Each row was made from one path, in order. Every step used is in the known rows, and no mark comes twice. Write each row's path.
Known rows
F/N/S/L/W: [ 1.61 -1.09 -0.26  3.00  1.24 -2.28  4.18  3.50 -5.42 -0.70 -2.47  1.81
  1.23  2.03  4.18  1.98 -2.13 -0.32 -2.64 -2.07  0.96 -1.54 -2.71  1.16
 -1.55 -2.30 -1.81]
F/N: [-0.57 -0.10  0.06  4.10  1.81  0.58  1.28 -1.66 -3.67  0.33 -2.68  0.03
  0.78 -0.26  0.19  0.34  1.05  0.34  0.37  2.62 -1.58  0.31 -0.86  2.20
 -4.11 -4.09 -3.57]
F/N/S/A/W: [ 0.81 -1.33 -3.36  0.69  3.34  0.90  3.68 -3.33 -4.94 -3.14 -5.22 -1.97
  1.24 -0.04 -0.46  1.17 -3.58 -2.45 -2.24  0.47 -1.69 -0.12 -0.08 -1.81
  0.17 -3.10 -0.71]
S/L: [ 0.74  0.54 -2.14  3.11 -0.81  0.45  0.41  1.78 -2.52  0.46 -0.75  1.03
  2.13 -0.93 -0.26  1.14 -2.60  1.82 -0.18  0.23  2.16  1.73  0.69 -0.08
 -1.19 -1.83  1.08]
W/N/S/L: [ 0.14  2.51 -3.55  5.53  1.22  0.14  2.07  0.85 -5.56 -1.06 -0.83  1.19
  3.92 -0.40 -0.75  2.78 -1.78  0.69  0.76  0.98  1.49 -0.47 -0.23  0.06
 -3.75 -3.06 -0.18]
U/W/N/S/A/F: [-1.02 -0.81 -5.11  4.69  3.89  3.48  2.57 -1.03  0.24  1.89 -2.22 -1.27
  2.74 -0.03  0.86  0.64 -4.78  0.26 -5.61 -0.16 -3.69  1.59  1.66 -1.93
 -2.31 -3.60 -0.23]
F/L: [ 1.34 -0.65  1.07  4.02  2.86  1.12  1.07 -1.28 -3.26 -2.18 -3.34 -0.88
  1.71 -1.31 -0.65 -0.02  0.25 -0.05 -0.69  1.24  1.25  1.33  0.09  1.80
 -0.92 -2.42 -1.23]
A/S/L: [-0.24  0.63 -2.22  4.47  1.66  1.09  1.89  1.68 -4.09 -0.89  0.20  1.81
  3.78 -0.85  0.04  2.45 -4.54  1.80  0.10  0.57  2.07  3.99  2.65  0.92
 -1.19 -0.68  0.30]
N/S/A/F: [-1.18 -0.97 -3.18  2.95  2.80  2.86  2.55 -0.61  1.08  2.49 -2.71 -1.54
  1.93  1.50  0.15  0.03 -4.95  0.96 -5.70  0.57 -3.02  1.98  1.77 -2.11
 -1.11 -2.20 -0.21]
S/N: [ 0.82 -1.54 -0.28  5.20  2.25  1.44 -0.26 -1.66 -2.63  0.88  0.13  0.34
  1.53 -0.63 -0.38  0.82 -4.00  3.03  1.49  0.42  0.48  0.32  0.88 -2.56
 -1.51 -1.15  0.62]
A/W/N/S/L: [ 0.31  2.57 -4.57  5.63  1.68  0.24  3.09 -0.33 -6.41 -1.53 -1.76  0.58
  4.33 -0.74 -1.20  2.98 -2.77 -0.06  0.33  0.61  1.82 -0.30 -0.04  0.07
 -2.87 -2.94 -0.09]
N/S/L: [ 0.36  2.40 -3.17  3.98  1.13 -1.29  2.07  0.83 -4.49 -1.03 -0.22  1.24
  3.10  0.76 -0.26  1.61 -1.92  0.66  0.81  1.22  1.80  0.52 -0.19 -1.14
 -2.05 -1.24  0.76]
F/A/W/N/S: [-0.32  2.82 -4.14  3.26  3.11  0.55  3.05 -3.14 -5.52 -3.77 -2.39 -1.29
  4.09 -0.03 -1.00  2.99  0.41 -0.91  0.40 -0.34 -1.40 -2.89 -1.06 -0.09
 -2.94 -2.89 -2.16]
W/N: [-0.41  0.33 -1.39  3.01  0.09  2.87  0.09 -0.12 -2.15  0.03 -1.06  0.03
  1.60 -2.26 -1.08  2.26  0.14 -0.10  0.29 -0.37 -0.58 -2.20  0.10  2.36
 -3.61 -3.84 -1.92]
A/S/N: [-0.26 -1.34 -0.27  6.75  4.85  2.26  1.27 -1.85 -4.22 -0.59  0.93  1.04
  3.11 -0.62 -0.23  2.17 -5.93  2.91  1.59  0.96  0.51  2.54  2.73 -1.60
 -1.39  0.11 -0.28]
S/L/F: [ 2.28  4.74 -5.29  3.05 -0.35 -0.26  1.88  3.90 -0.53  1.71 -2.20  1.29
 -0.24 -0.52 -0.82  1.02 -4.85 -0.02 -3.25 -0.01  0.12  0.39  0.15 -0.52
 -2.58 -0.54  1.18]
L/W/N/S/A/F: [-0.75 -1.82 -3.23  3.61  2.89  3.33  3.33  0.60  0.02  2.53 -3.46 -1.25
  2.15  1.32  1.29  0.88 -5.09  0.72 -6.68 -0.73 -3.09  0.72  1.06 -0.87
 -1.96 -3.49 -1.20]
S/A/W: [ 1.27 -2.66 -2.50 -1.26  1.50  1.90  2.11 -2.05 -2.39 -2.00 -4.39 -2.01
  0.18 -1.12 -0.76  0.61 -4.22 -1.63 -3.02 -0.92 -1.02  0.54  0.91 -1.79
  2.25 -2.10  0.89]
L/W: [ 1.62 -2.63  1.83 -1.26 -0.10 -1.55  2.41  3.47 -1.23 -0.10 -1.28  1.04
 -1.30  1.83  4.23  0.74 -1.00 -0.99 -3.13 -3.96  0.35 -1.92 -2.17  1.20
  1.35 -0.21 -1.00]
W/N/S/A: [ 0.63 -1.91 -1.38  0.36  2.09  2.84  0.50 -0.02 -2.54 -2.33 -2.76 -0.64
  0.26  0.26  0.06  1.20 -2.62 -0.92 -2.00  0.96 -3.74 -1.66 -0.17 -2.80
 -3.23 -4.03 -0.74]
U/F/A: [ 1.25  0.38 -3.83  0.35  1.56  1.25 -0.82 -0.54  0.89 -0.88 -3.30 -2.53
  3.51 -0.86  3.21  1.26 -1.90  4.32 -0.03 -4.43 -2.79  0.84  2.64  1.06
 -3.14 -3.50 -1.85]
N/S/A: [ 0.95 -2.01 -0.61 -1.04  2.08  1.24  0.45 -0.10 -1.48 -2.29 -2.11 -0.74
 -0.53  1.27  0.73  0.24 -2.75 -1.02 -2.12  1.04 -3.37 -0.53 -0.23 -4.13
 -1.56 -2.31  0.37]
L/W/N/S: [ 0.00  1.51 -1.27  2.95  2.74 -1.12  3.51  0.17 -4.63 -2.33 -0.80  0.82
  1.85  1.59  1.30  2.61  0.51 -2.34 -0.27 -0.79 -0.68 -4.03 -2.23  0.82
 -3.07 -1.73 -2.45]
L/W/N/S/A: [ 1.26 -2.83 -0.82 -0.04  2.06  2.29  1.32  1.26 -2.90 -2.38 -3.05 -0.40
 -0.17  0.77  1.51  1.45 -2.84 -1.37 -3.10 -0.44 -3.50 -2.47 -0.92 -2.50
 -2.93 -4.19 -1.06]
U/S/N: [ 0.69 -1.14  0.07  6.68  3.37  2.42  0.76 -0.16 -2.30  0.64  1.09  0.71
  2.61 -1.70  1.32  3.11 -5.21  2.17  2.86 -1.41  3.63  1.87  1.96 -2.17
 -2.64 -0.25 -0.54]

Write each row's path
[ 0.39  1.33 -0.93  4.27  3.69 -0.71  3.83 -0.37 -5.72 -2.97 -1.93  0.47
  2.55  1.16  1.11  2.54  0.54 -2.31 -0.53 -0.27 -0.36 -3.49 -2.38  1.45
 -3.45 -2.54 -2.91]	F/L/W/N/S
[ 0.30 -1.38 -1.20  6.15  4.30  3.43  0.13 -1.73 -4.05 -1.74 -0.51 -0.15
  4.38 -1.02  0.07  2.47 -5.49  5.25  1.16 -0.42 -1.05  2.59  2.64 -2.27
 -2.10 -1.53 -0.94]	F/A/S/N
[ 1.70 -3.16 -0.44  1.25  3.10  2.64  1.80  0.51 -3.97 -3.19 -4.38 -0.82
  0.44  0.31  1.57  1.51 -2.81 -1.35 -3.39 -0.04 -3.13 -1.90 -1.00 -1.90
 -3.19 -4.87 -1.47]	F/L/W/N/S/A
[ 1.89  6.08 -6.62  4.93  1.14 -0.33  2.99  2.94 -2.48  0.60 -2.20  1.46
  0.92  0.05 -1.07  2.16 -4.26 -0.88 -2.66  0.48 -0.28 -1.01 -0.44 -0.46
 -4.51 -1.05  0.30]	W/N/S/L/F
[-1.85  2.84 -2.49  6.06  4.59 -1.04  4.21 -2.92 -4.23  0.03 -1.88 -0.19
  3.09  2.53  0.19  0.92  0.13 -0.55 -0.40  3.28 -2.11 -0.05 -0.89  0.45
 -4.15 -2.26 -3.37]	A/F/N/S
[-0.74 -0.03 -1.18  1.26  2.98  2.67  0.62 -0.18 -2.32 -3.58 -0.73 -0.51
  4.07 -0.48  0.98  2.36 -1.98  3.45 -0.41 -1.38 -2.48  3.36  2.50  0.39
 -1.00 -0.56 -2.01]	F/A/S
[ 1.16 -0.65 -2.02  1.27  2.99  1.38  1.62  0.07 -2.81 -1.71 -4.14 -0.61
 -0.70  1.23  0.61  0.44 -3.19 -1.19 -3.05  2.25 -4.75 -0.68 -0.64 -3.07
 -4.16 -4.00 -1.37]	L/F/N/S/A
[ 0.55 -1.41 -1.25  6.19  4.94  3.05  2.80 -1.88 -2.19 -0.66 -5.07 -1.98
  3.12 -0.31 -0.40 -0.09 -3.18  0.70 -4.50  1.73 -0.89  2.79  1.15  0.30
 -1.56 -3.86 -1.39]	N/S/A/F/L
[ 0.11  2.44 -3.00  6.17  2.02 -0.86  2.57  0.06 -6.23 -0.94 -1.47  1.20
  3.56  0.65 -0.07  1.82 -1.53  0.74  0.95  2.27  0.81  0.79 -0.62  0.06
 -4.00 -3.24 -0.95]	F/N/S/L
[ 2.09 -2.00  0.57  1.83  0.22 -0.62  3.35  5.42 -2.64  0.06 -0.97  2.02
  0.90  0.31  5.46  3.34 -3.63 -0.15 -2.36 -4.85  4.04  0.34 -0.92  1.26
 -0.31 -0.83 -0.98]	U/S/L/W
[ 1.79 -0.97 -0.32  1.57  0.66 -2.40  3.78  4.00 -4.09 -0.72 -1.35  1.82
  0.97  2.23  4.13  1.84 -2.45 -0.58 -2.86 -3.08  1.56 -1.61 -2.40  0.37
 -0.16 -0.91 -0.57]	N/S/L/W
[ 0.49 -1.41 -3.21  2.03  1.12  4.30  1.55 -1.73 -3.87 -1.52 -4.30 -1.36
  1.84 -3.05 -1.46  2.65 -2.74 -1.32 -1.89 -0.99 -1.22 -1.86  0.68  1.20
 -1.96 -5.14 -1.31]	S/A/W/N
[ 0.06 -0.48 -0.97  6.74  3.85  2.27  2.59 -1.79 -1.58  0.50 -4.08 -1.63
  3.41 -0.94 -0.62 -0.21 -1.84  1.14 -3.58  1.31  0.81  3.03  1.31  2.31
 -0.92 -2.76 -1.38]	A/F/L
[ 1.11  2.10 -6.05  4.48  1.11  4.44  2.24 -0.05 -4.21 -1.66 -4.45 -1.35
  4.48 -4.15 -0.66  4.81 -3.16  0.79 -1.35 -3.33  0.59 -0.80  0.87  2.15
 -4.01 -5.34 -2.33]	U/S/L/F/A/W/N
[-0.24  1.35 -1.83  5.55  4.20  0.06  4.67 -0.46 -5.10 -1.64 -2.34  0.08
  3.29  1.37  1.16  2.47 -0.28 -1.66 -1.89 -0.43 -0.64 -2.74 -1.81  1.61
 -3.50 -2.75 -3.03]	A/F/L/W/N/S
[ 1.11 -3.07 -0.43  4.70  2.10  4.01  2.66  1.80 -3.43  0.00 -4.88 -0.37
  1.76 -1.62  1.80  2.56 -2.48  0.05 -4.71 -2.48 -1.00 -1.79 -0.67  3.36
 -3.33 -6.23 -3.29]	S/A/F/L/W/N
[ 1.08 -1.09 -0.99  4.22  0.38  2.52  2.44  3.83 -3.90 -0.05 -2.03  1.39
  2.21 -2.05  2.74  4.49 -2.27 -0.20 -1.47 -3.89  2.16 -1.79 -0.81  3.25
 -3.73 -4.43 -2.67]	U/S/L/W/N
[ 0.92  0.01 -2.28  6.50  4.47  3.23  0.61 -0.83 -3.72 -1.29 -1.05  0.13
  3.74 -0.97  0.13  2.54 -6.53  4.96 -0.10 -0.64 -1.57  2.44  2.47 -2.48
 -2.79 -1.08 -0.67]	L/F/A/S/N
[ 1.09  1.94 -6.08  3.97  0.57  3.94  1.60 -0.52 -4.34 -1.59 -5.00 -1.63
  3.99 -3.56 -1.65  3.65 -2.67  1.07 -2.06 -2.54 -0.90 -1.58  0.42  1.89
 -3.33 -5.75 -1.70]	S/L/F/A/W/N
[ 1.90  6.11 -7.30  4.90  1.53 -0.32  4.06  2.16 -3.30  0.35 -3.17  0.89
  1.39 -0.27 -1.45  2.40 -4.99 -1.54 -3.08  0.17 -0.08 -0.92 -0.41 -0.34
 -3.55 -1.14  0.41]	A/W/N/S/L/F
[ 0.99 -1.33 -3.34 -0.83  2.74  0.93  3.23 -2.67 -3.76 -3.15 -4.21 -1.87
  1.03 -0.08 -0.57  1.05 -3.95 -2.64 -2.36 -0.37 -1.37 -0.27  0.22 -2.49
  1.73 -1.67  0.61]	N/S/A/W
[ 1.55  4.74 -5.33  4.05  1.42  0.36  2.93  3.73 -1.52  0.79 -1.64  1.77
  0.74 -0.32 -0.52  1.82 -6.32 -0.10 -3.23  0.19 -0.08  2.11  1.62  0.09
 -2.64  0.50  0.69]	A/S/L/F
[ 1.07 -1.31 -1.11  3.66 -0.32  2.02  1.93  3.30 -4.17  0.10 -2.33  1.25
  1.70 -1.56  1.84  3.36 -1.74  0.26 -2.07 -3.01  0.80 -2.48 -1.20  3.23
 -3.28 -4.76 -2.23]	S/L/W/N
[ 0.73 -2.23 -0.94  5.52  4.04  3.68  1.90 -1.27 -1.54  0.24 -5.41 -2.12
  2.62 -1.00 -0.45 -0.35 -3.46  1.23 -4.95  1.30 -0.67  3.28  1.67  0.71
 -1.22 -4.23 -1.14]	S/A/F/L
[ 0.63 -1.62 -0.05  2.12  0.00  1.80  1.74  2.41 -2.75 -0.16 -2.01  0.75
  0.68 -1.06  1.94  2.78 -0.50 -0.62 -2.02 -3.16 -0.16 -3.51 -1.53  3.23
 -2.66 -3.87 -2.69]	L/W/N
[-0.29  2.97 -4.08  4.76  4.37 -0.72  2.56 -2.30 -4.25 -2.88  0.82  0.56
  2.92 -0.26  0.64  2.01  1.01 -2.83  1.27  0.16 -1.63 -2.77 -1.44 -0.82
 -3.82 -1.75 -1.03]	U/W/N/S
[ 0.96 -1.09 -4.43  1.43  4.68  0.41  4.48 -3.69 -4.49 -2.35 -5.32 -1.97
  1.71 -0.02  0.44  1.52 -4.98 -2.76 -1.77 -0.33 -1.76  0.27  1.46 -0.61
 -0.56 -3.14 -0.89]	U/F/N/S/A/W
[-0.70  2.91 -3.52  3.49  3.20 -0.25  3.80 -2.87 -5.35 -2.97 -1.46 -0.42
  3.12  0.40 -1.22  2.70  0.12 -2.69  0.80  0.61 -0.42 -2.94 -1.12  0.35
 -2.38 -1.60 -1.60]	A/W/N/S
[ 1.38 -2.22  0.13  2.01  1.21 -0.84  3.74  4.50 -3.87 -0.81 -1.24  2.29
  1.26  1.28  4.24  2.53 -4.07  0.32 -3.18 -3.40  1.83  0.86 -0.52  1.81
  0.59 -0.67 -0.88]	A/S/L/W
[ 2.10 -4.36  1.36  2.65  2.67  1.15  3.70  2.75 -2.04  0.04 -5.06 -0.45
  0.46  1.02  4.04  0.55 -3.52 -0.06 -6.76 -2.94 -0.14  0.26 -1.09  1.85
  0.48 -3.06 -1.90]	S/A/F/L/W
[ 0.73 -1.33 -3.14  8.02  6.04  3.86  2.84 -2.02 -3.17 -1.11 -4.87 -1.79
  3.89 -1.78  0.28  0.55 -3.16 -0.03 -4.61  0.80 -1.52  2.21  1.21  0.51
 -2.89 -5.18 -1.40]	U/W/N/S/A/F/L
[ 1.86  3.27 -6.82  1.20  1.57  0.69  2.96 -1.43 -3.91 -3.12 -5.23 -2.47
  3.51 -1.01 -0.86  2.21 -3.52  0.83 -2.93 -2.50 -1.24  0.05 -0.17 -1.41
 -0.02 -2.19  0.04]	N/S/L/F/A/W
[ 0.89  1.78 -5.36  2.91  0.73  3.89  1.46 -1.22 -3.62 -1.74 -4.86 -1.91
  3.06 -3.34 -1.52  3.24 -1.79  0.49 -2.04 -2.44 -1.55 -2.21  0.02  1.90
 -2.91 -5.11 -2.11]	L/F/A/W/N
[-0.22  0.47 -3.25  3.07  1.17  2.73  2.11 -2.06 -3.90 -1.15 -2.89 -0.90
  2.42 -2.89 -2.09  2.85 -1.07 -1.39 -0.42 -1.04  0.26 -2.02  0.31  2.73
 -1.62 -3.93 -1.65]	A/W/N
[ 1.58 -2.98  1.32  3.38  2.68  0.08  4.17  2.36 -2.21  0.34 -4.36 -0.11
  1.00  1.19  3.73  0.65 -2.29 -0.14 -5.74 -2.98  0.86  0.04 -1.42  2.80
  0.72 -2.07 -2.11]	A/F/L/W
[-0.09  4.67 -3.01  4.82  3.97 -2.07  3.98 -1.27 -4.52 -1.22 -2.18  0.55
  1.10  2.32 -0.17  1.03  0.19 -2.20 -0.03  3.13 -2.49 -1.72 -2.03 -0.14
 -5.05 -1.53 -2.95]	L/F/N/S
[-1.32 -1.06 -3.80  3.93  3.00  3.79  2.55 -0.64  0.35  2.48 -2.98 -1.50
  2.69  0.76 -0.12  0.75 -4.68  1.02 -5.38  0.65 -3.30  1.39  1.87 -1.17
 -2.36 -3.47 -0.85]	W/N/S/A/F
[ 0.41 -1.26 -1.72  7.16  4.95  4.00  2.92 -1.85 -3.17 -0.45 -5.65 -2.03
  3.68 -1.02 -0.71  0.73 -3.25  0.68 -4.58  1.48 -1.09  1.98  1.27  1.07
 -3.12 -5.19 -2.04]	W/N/S/A/F/L
[ 2.13  4.10 -6.23  2.63 -0.12  2.48 -0.18  2.19 -2.08 -1.99 -4.52 -1.45
  3.33 -1.36 -0.04  2.37 -2.13  4.17 -2.85 -2.41 -3.31 -0.72 -0.41 -1.29
 -4.98 -4.60 -1.30]	W/N/S/L/F/A
[ 2.06  2.19 -6.62  0.70  0.65  1.54  2.22 -0.82 -2.75 -2.37 -5.57 -2.50
  2.95 -1.90 -0.77  1.76 -3.84  1.50 -3.31 -3.04 -0.88  0.57  0.35 -0.77
  0.49 -2.48  0.05]	S/L/F/A/W
[ 2.01  6.04 -5.78  3.89  0.94 -1.33  3.04  3.27 -1.89  0.77 -1.87  1.34
  0.47  0.79 -0.53  1.39 -4.25 -0.93 -2.64  0.78 -0.27 -0.14 -0.51 -1.28
 -3.20  0.10  0.96]	N/S/L/F
[ 1.04 -0.85 -1.13  4.24  1.88 -1.65  4.95  3.04 -4.64  0.56 -2.94  1.50
  1.97  2.46  4.17  1.86 -2.89  0.19 -3.95 -2.16  0.67 -0.52 -2.03  1.37
 -1.55 -2.46 -1.89]	A/F/N/S/L/W
